Every row comes from one small tree of marks. Brackets hold a mark, then the marks that hang from it, in alphabetical order. Every link used is in the known rows. Which tree was each row made from?
Known rows:
[nubug [dedunov bemo kuzog rodab]]: [-15   6  -7 -10 -15   5  -1  12  -9   0  -1   8  17 -15   5   6 -19 -13
  -5  -3 -12  12  -2   6   6   5   7  -1   0 -20 -18  -5  16  -3   4  -8
   7  -8  12  -1 -12  -5  13  -3  10  15   9  -5   0  -2]
[rodab [dedunov [bemo revik]]]: [ -1   0 -16 -11 -10   5  17  14  -6   9   6 -14   5   6 -10  -3 -11   3
  -9   9   8  -2   1 -18  -6  -1   3 -10   1  -6  -7  -1   2  -3  -5  -6
   5  -7  -7  10   0  12   1   1  10   1   0 -12   4   1]
[razun dedunov [sufa babobiv]]: [  2  -6   6  10 -10  -4   8   1  21 -16   4  13   6   3  -8  -9   8  -2
  -8   8   5   3   3   1  -1   1 -10  -3   2 -21  -7  -6   8   2 -14 -11
  -6  -5   7  -4  -1   9   9   2  17  18   2 -16  -2  -5]
[razun [dedunov bemo kuzog rodab]]: [-17   1   2 -11 -13  -1   4   9  -3  -2  -4   1  23  -1   4  -4 -19 -11
  -6   3 -13  10   0  12   8   8  -4   2  -5 -23 -14  -3  16   1   3  -7
   2  -7  18   3 -12  -1  10   2  13  19  11  -5  12  -2]
[sufa babobiv razun]: [ -8  -4  -2   6  -7  15   5   3  11  -1   8   1   7 -11  -3  11  -3   9
  -7  17   8   4   8 -13   2   0   9 -12  18  -3  -3  -1  10 -11 -10  -9
   1  -6   4  -6 -14  10  -3  -8   4  14   5  -9  -9  14]
[nata [dedunov bemo kuzog] fudez]: [-17   0  -4  -2  -9   6   3  -3   0  -9  -8  -8  21   3  -1   6 -12 -23
   3 -13   4  -1  -3 -10   9  -2   0   2 -20 -21  -5 -25  11   3  -2  -4
   8   1   1   4   7   6   6  -2   7   9  21 -10  15 -12]
[bosoz [sibi fipi]]: [ -1  -9  -1  -2   2  10   7   6   6   5  -2   3  -3 -10  -2   1  -1   0
 -21  -5   4   1  10  -6   9 -10   7 -12  -4  -4   0   5   1  -3  -6  -5
  12  -4   2  -4   6  -1   3   9  22  12 -10  -6   5  12]
[babobiv [sufa [razun [dedunov [bemo revik]]]]]: [ -4  -1 -10  -2  -7 -11  19  18  -8   4   1 -10   9   6 -19   0 -18   8
  -4  21   4   4   6 -11  -4   1   2 -10   6 -11   1 -17  16   1  -9 -16
  -8  -4   0   3   4  19   4  -1   9  13   4 -20  24  -3]
[teba sibi]: [  1 -11  -1   5 -12  -3  11   2   3  10   4  -4   3   0 -11 -13  11  -3
  -7   1   9   1   3   2   4  -4   8  -6   2  -1   2  -3   0 -10  -8  -3
  -4  -2   6 -10   1   4   4  -2   9   9  -6  -6  -3  -5]
[razun [sufa babobiv]]: [  0  -2   2   7 -11   6  10   0  16  -7   5   7   9   3  -7   0  10  -5
  -9   8   7   3  -1  -8  -4  -4   0  -5   3 -12  -8   3   6  -8 -12  -7
  -1  -5   5  -7  -1   3   6   0  14  15   5 -13  -7   0]
[nata [dedunov bemo] fudez]: [ -9  -2  -4   2  -9   2   9  -1  -3 -16  -2  -6  14   6  -4   5  -7 -18
   2 -12   8  -7  -1 -14   4   0  -4  -3 -15 -17  -1 -18   5   5  -5  -1
   4  -1  -9   6  10   7   6  -7   4   4  15 -15  13 -11]
[nubug [dedunov [bemo revik] kuzog rodab]]: [-11   6 -19 -14 -13  -3   3  18 -14   8   0   1  15 -10   1   8 -26 -11
  -7   3  -9  13  -2  -1   1   2   7  -3  -1 -24 -16  -8  16   0   0  -8
   2  -7   7   4  -9   6  14  -6  11  15   9  -9  10  -3]
[bosoz [dedunov kuzog]]: [ -9 -13   3   1  -4   9   4   8  -2   8   0  -2  14   4  -1   7 -13 -15
 -13  -3   0   9  -4  10  12   0  15   0  -6 -18  -6   0   7  -1  -1 -10
   8  -5   6 -16  -5  -4  10   0  15  13  -1   0  11   2]
[bosoz [dedunov bemo kuzog rodab] [sibi fipi]]: [-20  -1  -2 -18  -1  13   6  17  -9  12 -14   8  27 -12   4  15 -31 -15
 -32 -10  -9  14   6   1  12  -1  18  -7 -12 -18  -9  10  17  -6   0  -5
  22  -7  12 -14 -10 -14   8   6  24  17   1   4  20  19]
[sibi fipi [teba boga]]: [ -3  -3  -1   1  -8  12  -3   4  -1  13  -6   2   5 -19   6   0  12   0
 -10  -7   2   1   4  -6   3 -26  -2 -10 -17  -8  -5 -10  -7  -8   3   7
  15  -7   0  -5  -1   8  -5   9  26  13  -4  -8  -3   4]
[sibi fipi]: [ -2  -9   2   1  -7   9   7   5   2   3   5   1   2  -9   0   2   4  -1
 -13  -1   4   3   7  -4   5 -11   1 -10  -4  -7  -1  -2  -3   0   1  -1
  10  -7   2  -1   1   4   2  10  19  11  -7  -6   0   8]
[sigog kuzog]: [  5 -11   3  -1  -9  13   7   4   1   3  16   2   0  -4  -4   0  -1   0
  -1   9   4   1   1   3   5   0   3  -5  -4   1   0   0   1   1  -5   1
   4  -5  -1  -9  -5   5   8  -4   9   3  -5 -10   5  -4]
[bemo revik]: [  3  -7 -11   0  -4  -1  13   9  -6   8   9 -11  -1   7  -8  -2  -6  -1
  -4   8   7   2  -1  -8   0  -2   4  -7   1 -13  -1  -1  -2   2  -9  -5
  -1  -4  -4   1   3  12   6  -4  12  10  -2 -11  10  -1]
[sufa babobiv [razun [dedunov bemo]]]: [ -7  -2  -2   1  -7   1  10   6  10  -8   5   6  13  -9  -2   6 -14  12
  -5  15   2   4  10  -6  -1   7  -3 -14  18 -11  -6  -3  16  -4  -9 -11
   0  -7   6   5 -13  10   4  -5   5  18  11 -16   0  11]
[genuti [rodab [dedunov bemo]]]: [ -6  -4 -10 -11 -10  17   7   4  -1   4   9  -2  13   8   1  -6  -4  -2
 -12   6  -2  -8  -9  -5  -6   0   7  -3   4  -3  -6   6   1  -9   4  -3
   8  -8  -5  13  -4  12   7   0   7   5   7 -11  -2  -5]
[babobiv sufa]: [ -2  -4   3   3  -9   5   9   5  -2   1   2  -7   5   6 -15  -7   5  -8
  -5  11   7   4   0  -7   3  -3   3  -1  -6  -7   1  -2   4  -6  -7 -10
  -4  -4   5 -10   9   0   3   4   9   8  -3 -12   8  -7]
[razun [dedunov kuzog rodab] sufa]: [-14  -6   9   3 -16  -4   1   5   9  -6  -2   6  19   3  -1  -8  -4 -14
 -10   1 -12  10   0  18   7   0  -3   7 -12 -25 -12 -14  14   3   0  -8
  -3  -4  14  -6  -5   8  11   5  19  21   3  -1   8 -12]
[bosoz [dedunov kuzog] [sibi fipi [teba boga]]]: [-11  -5  -2  -1   4  16  -5  10  -1  24 -21   7  11 -22   5  10 -10 -10
 -29 -16  -1   8   4   2  14 -24  17  -7 -24 -17  -5  -6   2 -10  -3  -2
  24  -4   5 -22  -2  -4   0   7  36  16  -6   1  13  10]
[sibi teba]: [ -4  -7  -1   3 -11   9  -4   1  -3   1   2   4   3  -6  -1   4   0  -2
  -4   0  -2  -1  -2   2   2 -10   1  -5   0 -10  -7   3   2   0  -5   1
   6  -7   1  -2  -1   0   3  -1  14  14   2  -6   4   0]
[rodab dedunov]: [ -2  -9  -1   0 -12  15   5   5   6  -1   8  -6   0   1  -6  -7   4  -1
  -8   5   6  -2   4  -8   4  -2   5  -5   1  -2  -5  -2   0  -3  -1  -5
   4  -7  -5   0  -1   6  -1   2  10   1  -6  -7  -8  -2]
[genuti rodab]: [ -2 -11  -3   3  -4  11   3  -1  -1   3  12   0   9  10   4  -4   2  -5
  -7   6  -2  -5 -12   7   0  -2   8   0   5  -9   0   7  -1  -5   0  -3
   2  -6  -1   4  -1  11  12  -4   9  13   4 -10   2  -6]
[nata [dedunov [bemo revik]]]: [ -2  -5 -18  -4  -5  -2  14   7 -14   0   2 -14   9  11  -9   4 -13  -5
   1  -2   9  -4  -5 -18  -2   0   1 -11  -2 -16  -3  -8   6   8  -8  -2
   3  -2  -8  13   7  12  11  -6  10   7   7 -17  14  -5]
[bemo [dedunov kuzog] revik]: [ -6   3 -18  -2  -5  -3  11  14   1  12   4  -4   9   1 -16   7  -6   0
  -3   4   2   5  -5  -4   6   4   6  -4  -7 -20 -11 -12   0  10  -4  -7
   4  -3   0  -2   1  10   8   1  19  17   3  -6  10   3]
[genuti [rodab [dedunov [bemo revik] kuzog]]]: [ -9   0 -23 -14  -7  15   6   8  -4  19   5 -12  17  10  -2  -4 -15  -4
 -12  10  -4  -1 -12  -8  -7  -5  13   1   0 -12  -9  -3   7  -8   3  -5
   8  -6   0  14  -4  20   9   2  12   9  11 -10   7  -4]
[rodab [dedunov [bemo revik] kuzog]]: [ -7   4 -17 -15 -10   9  11  13  -2  15   1 -14  11   4  -7   0 -15  -3
 -12   8   3   4  -1 -15  -1  -3   7  -4  -1 -10 -13  -6   8  -4   0  -7
   8  -5   2   8  -2  10   3   5  14   6   5  -8   7   2]
[sigog [kuzog dedunov] [tika boga]]: [  0  -5   3  -1 -15  13   8   6  -5  17  25   6   8   1  -8  13  -5  -3
   0   2 -11   1   2   4   9   7   8   2 -10  -7   6 -14   2   4 -11   7
  13  -5   7 -21  -1   3   4 -16  17   0  -7  -8  12 -13]
[nata dedunov fudez]: [ -7  -9  -1  11  -8   4   3  -5   4 -16   0  -8   6   4  -7   2   1 -19
   5 -10   9  -7  -1 -10   9  -3  -1  -1 -18 -17   4 -22   2   8  -6  -3
  -1   0 -10  -1   9  11   3  -8   5   4   8 -11   9 -14]
[babobiv [sufa [razun [dedunov [bemo revik] kuzog]]]]: [-12   1 -11  -5  -7  -7  14  17  -6  10  -4 -12  17   2 -15   2 -21   4
  -6  20  -1  10   4  -7   0  -1   6  -3   2 -15  -3 -23  22  -2  -6 -18
  -5  -1   9   0   1  19   5   4  12  19   8 -15  25  -3]
[kuzog [dedunov [bemo revik] rodab]]: [ -9  -2 -13 -11 -11  -2  16  17 -23  17   5  -7  23  10  -2  10 -25  -7
  -9  11 -11   4  -3 -13  -4  14   8  -6   0 -14  -8   3   8  -6  -4  -8
   8  -8   5   4  -2   6   3 -11   9  11  10  -7  10  -3]
[teba boga]: [  1  -6   2   3  -3   3  12   4   1  10   3 -10   5   3   1  -9  11  -6
  -3   1   8  -1   0  -3   6  -5   2  -6  -9  -7  -5  -6  -7 -12  -2  -1
   3  -5   0  -7   0   9   1  -3  13   6  -2 -12  -7  -6]
[tika boga]: [ -6  -3   4   3  -8  -4   8   3  -1  13   5  -4   5   9  -7  -2  -2  -7
   3  -5  -3   0   3   3   7  -3   1  -2   1 -10  -3  -1  -1   3 -12  -2
   4  -3   1  -6  -1  -3   7  -6  15  10  -3  -9   2  -3]
[razun [dedunov rodab] sufa]: [ -6 -10   9   6 -16  -7   7   7   8 -11   2   7  13   7  -3 -11   0  -9
  -6   2  -7   4   1  15   2   3  -7   1  -7 -21  -8  -8   7   5  -4  -6
  -6  -6   5  -3  -4   7  10   1  15  17  -2  -7   5 -11]
[bokadup nubug]: [  5  -7  -1   5 -10  -1   6  -1  -7  -2   6  -4  -2   3   1  -1  12   2
  -9   6   3   3   2   7   3   4   8 -12   5  -2  -4  -3   3  -6  -1   0
  -1  -6   3  -1   8   2   7  -8  13  12  -1  -2 -13  -5]

Which tree is each row?
[  1   0   3   1 -10  -8  14   4  15 -13   0  14  14   7  -7  -8   0  -3
 -10   6   2   3   1  -1  -6   4 -12  -6   5 -19 -12   0  12  -1 -12  -9
  -2  -5   8   2  -1   5  12   3  15  19  10 -20   2  -2] : [razun [dedunov bemo] [sufa babobiv]]
[-22   5 -16  -8 -12   2   5   7 -10  -3  -9 -13  27   1  -3  10 -24 -24
   1  -5  -2   4  -3 -15   4   2   1   4 -23 -29  -5 -26  15   5  -5  -2
   3  -1   0   5   0  15   6 -10   7  11  22  -7  23 -11] : [nata [dedunov [bemo revik] kuzog rodab] fudez]
[-15   6 -13 -17 -10   2  10  14 -15  14   0 -11  23   1   0   5 -24 -10
  -8   7  -8  11  -3  -3   0   4   6   1  -4 -19 -13   0  13  -5  -2  -2
   4  -7  11   3 -10   4   8  -3  12  16  12  -3  14   4] : [dedunov [bemo revik] kuzog rodab]
[-12   2  -5 -13 -12  15   6   6   1   7   0  -8  14   0  -2  -2  -9  -5
 -11   2   1   3   1  -7   4  -1   7  -3  -2  -6 -14  -3   9  -8   3  -6
  11  -6   6   4  -3  -1   1   8  12   5   6  -6  -3   1] : [rodab [dedunov bemo kuzog]]
[-20   5  -1 -14 -13   7   5   9 -10   7  -2  -3  26  -4   7   5 -18 -13
  -8   2 -11  11  -2   4   5   4   5   1  -4 -15 -15   5  15  -8   4  -1
   8  -8  15  -1 -10  -5   8   0   9  15  13   0   7   4] : [dedunov bemo kuzog rodab]
[-21  -1   2   2 -12  13  -5   5  14  -5   0   6  21 -20   3   8 -15   1
  -5  19  -8  14   9   2  11   8   5  -1  10 -20  -7 -15  24  -6  -6 -13
  -3  -5  18  -8 -26  11   0  -5   9  25   9  -4  -1   9] : [sufa babobiv [razun [dedunov kuzog rodab]]]
[-17   9   1  -7 -16  -1   5   5  12  -8  -6  13  30  -2   0  -4 -11 -13
 -12   8 -11  13   1   4  -1   7  -7   4  -2 -28 -18  -4  23  -3  -7  -8
   1  -6  21  -4 -14   0  10   4  16  24  16  -8   4  -1] : [razun [dedunov bemo kuzog rodab] [sufa babobiv]]
[ -2   6  -8  -4 -18  -5   2   8 -18  -8   2   9   6 -12   6   5  -5  -3
  -9   1  -8   8   3   9   0  11   8 -14   6 -10 -15  -3  13  -7   3  -3
   0 -10   6   3  -3  -4  14 -15   9  13   4  -5 -15  -8] : [bokadup [nubug [dedunov bemo rodab]]]
[ -5   2 -15 -13  -4  -2  13  12 -10  17   1 -12  15   6  -4   4 -18  -5
  -7   5   1   6  -5  -5   0  -2   4  -4  -2 -15 -10  -1   8  -2  -4  -5
   6  -4   6   4   1   7  10   2  14  13  10  -9  15   3] : [dedunov [bemo revik] kuzog]
[ -6 -10   5   9 -10   0   8   8   4  -5   1  -4   5  -1 -14  -4  -2   5
  -3  17   3   4   9  -1   6   0   3  -5   3  -7   6 -18  13  -1  -7 -17
  -9  -3   3  -8   2  13   1   3   8  14  -4 -14  11  -5] : [babobiv [sufa [razun dedunov]]]
[ -7   2 -13 -14 -10  -4  16  16 -16   8   5  -9  17   5  -3   3 -20  -4
  -6   9  -3   6  -2  -8  -5   5   1  -6   1 -15 -10   8   7  -4  -6  -1
   1  -9   2   4  -8   7   7  -8   9  11   7  -8  12   5] : [dedunov [bemo revik] rodab]
[ -1  -5 -13  -6  -7  -5  19  14 -18  19   6  -9  14  16  -5   7 -19  -4
  -8   8  -2   0  -5 -14  -5   8   9  -9   3 -10  -6   0   4  -4  -5 -11
  10  -6   2   5  10   9   5  -6  12   7   9 -12  11  -4] : [kuzog [dedunov [bemo revik]]]
[ -8   3  -6  -8 -15   0   5  13 -11  -6   4   9  10 -12   4   4 -16  -8
  -4  -2  -7   7   1   2   1   6   2  -7   3 -15 -14   2  10  -2   0  -6
   2 -11   3   2  -8  -3  13  -8   5  11   3 -11  -2  -1] : [nubug [dedunov bemo rodab]]
[-24   5   4  -8 -15   2   5  13  -4   1  -7  -3  30  -6  -7   1 -23  -4
  -8  16 -10  15   5   4   6   6   5   3  -2 -15  -7 -18  27  -6   2 -15
  -4  -4  17  -6  -9   5   3   4   8  19  11  -8  19  -2] : [babobiv [sufa [razun [dedunov bemo kuzog rodab]]]]
[ -8   5   3  -4 -16  -5  10   7  10 -15  -1  16  23   0  -3  -7  -7  -8
 -10   9  -7   8   1   1  -6  10 -12  -2   2 -24 -14   2  16  -3  -9  -7
  -3  -8  12   0 -13   2  11  -1  14  22  12 -13   3   0] : [razun [dedunov bemo rodab] [sufa babobiv]]
[-26   5  -4  -6 -14   7  -1   0  -5 -11  -9  -6  30  -2   1   8 -17 -28
   3 -10  -4   4  -2  -9   9   2   0   6 -21 -25  -7 -23  16   2   1   0
   6  -2   4   2  -1   3   6  -6   5  11  22  -3  15 -10] : [nata [dedunov bemo kuzog rodab] fudez]
[ -8   6   1  -2 -11  -4   8   3  17  -6  -5  12  22   1  -5  -6  -5  -8
 -11   4  -3   7  -1   1  -1   1  -8  -1   1 -23 -15  -7  18  -1  -8 -11
   1  -3  18   0  -5   3  11   8  18  23  14 -14   5  -3] : [razun [dedunov bemo kuzog] [sufa babobiv]]
[-22  -3   6   2 -14   6  -2  10   2   0  -5  -3  21  -9  -9   1 -12  -4
  -5  19  -8  14   7   6  11   3   8   5  -5 -16  -3 -24  24  -5  -2 -18
  -8  -3  15 -13 -10  10   0   3  10  20   3  -4  13  -6] : [babobiv [sufa [razun [dedunov kuzog rodab]]]]
[ -1   4 -10  -2 -14  -4   0   4 -10  -1  -2   6   4  -9   5   5  -4  -3
 -10  -2  -5   9  -1  11   4   3  11 -11   4 -10 -16 -12  15  -6   5  -7
   6  -6  11   4   6  -3  16  -6  15  16   7  -5 -13  -9] : [bokadup [nubug [dedunov bemo kuzog]]]
[-16   1   6  -6 -16  -8   7   9   3  -3  -6   5  27   5   0  -6 -12 -13
 -10   0 -14  10  -2  16   2   3  -5   4 -11 -24 -16  -9  18   0   3  -6
   2  -5  16   0  -5   3  14   7  17  21  10  -5  12  -8] : [razun [dedunov bemo kuzog rodab] sufa]
[-15  -4   0  -7 -15   5  10  11 -18  10   4   0  25   7   2   8 -18 -10
  -9   5 -14   3  -3  -5   0  15   6  -3   0 -10 -10   6   9  -9   1  -7
  12  -9  10  -1  -3  -4   3  -7   7  10  10  -4   2  -2] : [kuzog [dedunov bemo rodab]]
[-20  -2  -2 -15   0   9   7  15 -11  11 -11   2  26  -1   1  10 -35 -18
 -26  -8  -9  12   0   6  12   8  18  -1  -7 -20 -11  15  19  -7  -5  -9
  13  -7  11 -15 -11 -17  13  -5  16  14   6   3  21  11] : [bosoz [dedunov bemo kuzog rodab] sibi]
[-14  -5   2   6  -6  10  -2   3  19  -3   1   4  11 -13  -2   5  -9   5
  -6  16   0   9   8   1   9   1   4  -4  12 -16  -5 -16  20  -3  -7 -16
  -1  -3  13  -6 -16  13   1  -1  10  21   7  -8  -1   7] : [sufa babobiv [razun [dedunov kuzog]]]
[ -2   0 -14 -17 -17  14  17  19 -22  13  25   0  20  -4  -3  19 -23   1
  -8  15 -11   6  -2  -7  -3  16   8  -2 -10 -12   1  -6  10  -4  -4   9
   8 -11   7 -10  -9  12   4 -16   9   0   2  -7  22  -7] : [sigog [kuzog [dedunov [bemo revik] rodab]] tika]
[ -7  -3   5  -3 -12 -11  11   5   7  -3  -4   5  19  12  -5  -8  -7  -9
  -9  -3  -5   5  -2  13   1  -2  -6  -1  -7 -19 -13 -12  14   4   1  -9
   3  -3  12   2   6   5  15  11  20  19   9 -11  11  -8] : [razun [dedunov bemo kuzog] sufa]
[-20   0 -11 -10 -11  -4   8  18  -8   8   0  -8  23  -6   1   7 -31   4
  -6  14 -11  12   6   4   3   6   5  -5   3 -20  -9 -17  22  -1  -1 -10
  -1  -5   9   6 -16  19   7  -5   9  21  12  -6  18   5] : [sufa [razun [dedunov [bemo revik] kuzog rodab]]]
[ 11   2 -21  -1 -11 -14  11  11 -19   0   6   0  -6  -2  -3   5  -7   5
  -9   5   3   5   1  -1  -7   4   7 -19   9 -11 -10 -10   8  -1  -4  -6
  -2  -8  -3   9  10   8  15 -15  14  12   2 -13  -6  -8] : [bokadup [nubug [dedunov [bemo revik]]]]
[ -9  -3   6  -4 -16 -11  12   9   1 -10   0   8  20   8  -2 -11  -9  -9
  -9   1 -10   4   1  12  -3   6 -10  -2  -6 -20 -13  -2  11   1  -1  -5
  -3  -7   7   2  -3   4  13   2  14  17   6  -9  10  -7] : [razun [dedunov bemo rodab] sufa]
[ -7  -2   6   6 -15   0   4   4  17 -16   2  15  15   0  -6  -8   2  -8
  -8  11  -3   8   3   3  -1   6 -10   1   0 -25  -9  -4  12  -1 -11  -7
  -7  -6  11  -7 -13   6   7   0  15  20   4 -10  -1  -5] : [razun [dedunov rodab] [sufa babobiv]]
[ -7  -8   1  -1  -7  -4  12   9   0  -3   6  -1   9  -1  -1   4 -17   9
  -3   7  -1   1   9   6   2   4  -1 -13  11  -7  -4  -8  12   0  -1 -10
   0  -7   1   8  -3  11   7  -2   6  15   6 -13   7   4] : [sufa [razun [dedunov bemo]]]
[ -1  -9  -2   3   5   7   2   9  -4  14 -12   3   5  -6  -1   4  -9  -9
 -21 -12   3  -1   1   0  10 -11  14  -8 -14 -15  -2   6  -2 -10 -11  -3
  12  -6  -4 -18  -1  -5   3  -9  24   8  -6  -6  12   4] : [bosoz dedunov [sibi [teba boga]]]
[ -3   0 -15  -2  -4  -5  16  12   5   0   6   0  10  -4  -6   7 -20  14
  -5  21   5   5   8 -13  -6   6  -1 -16  20 -17  -4  -7  14   0 -14 -13
  -4  -6   2   9 -12  20   5  -7   8  19  10 -20   7  11] : [sufa babobiv [razun [dedunov [bemo revik]]]]
[  6   0 -19  -5  -7  -9  13  16 -12   3   7   1  -2  -2  -7   4 -16   0
  -4   1   3   3  -1  -8  -5   0   2 -12   6 -17 -10  -3   3   3  -7 -10
   1  -6  -6   7   3   8  14  -7  11   9   2 -19   7  -3] : [nubug [dedunov [bemo revik]]]
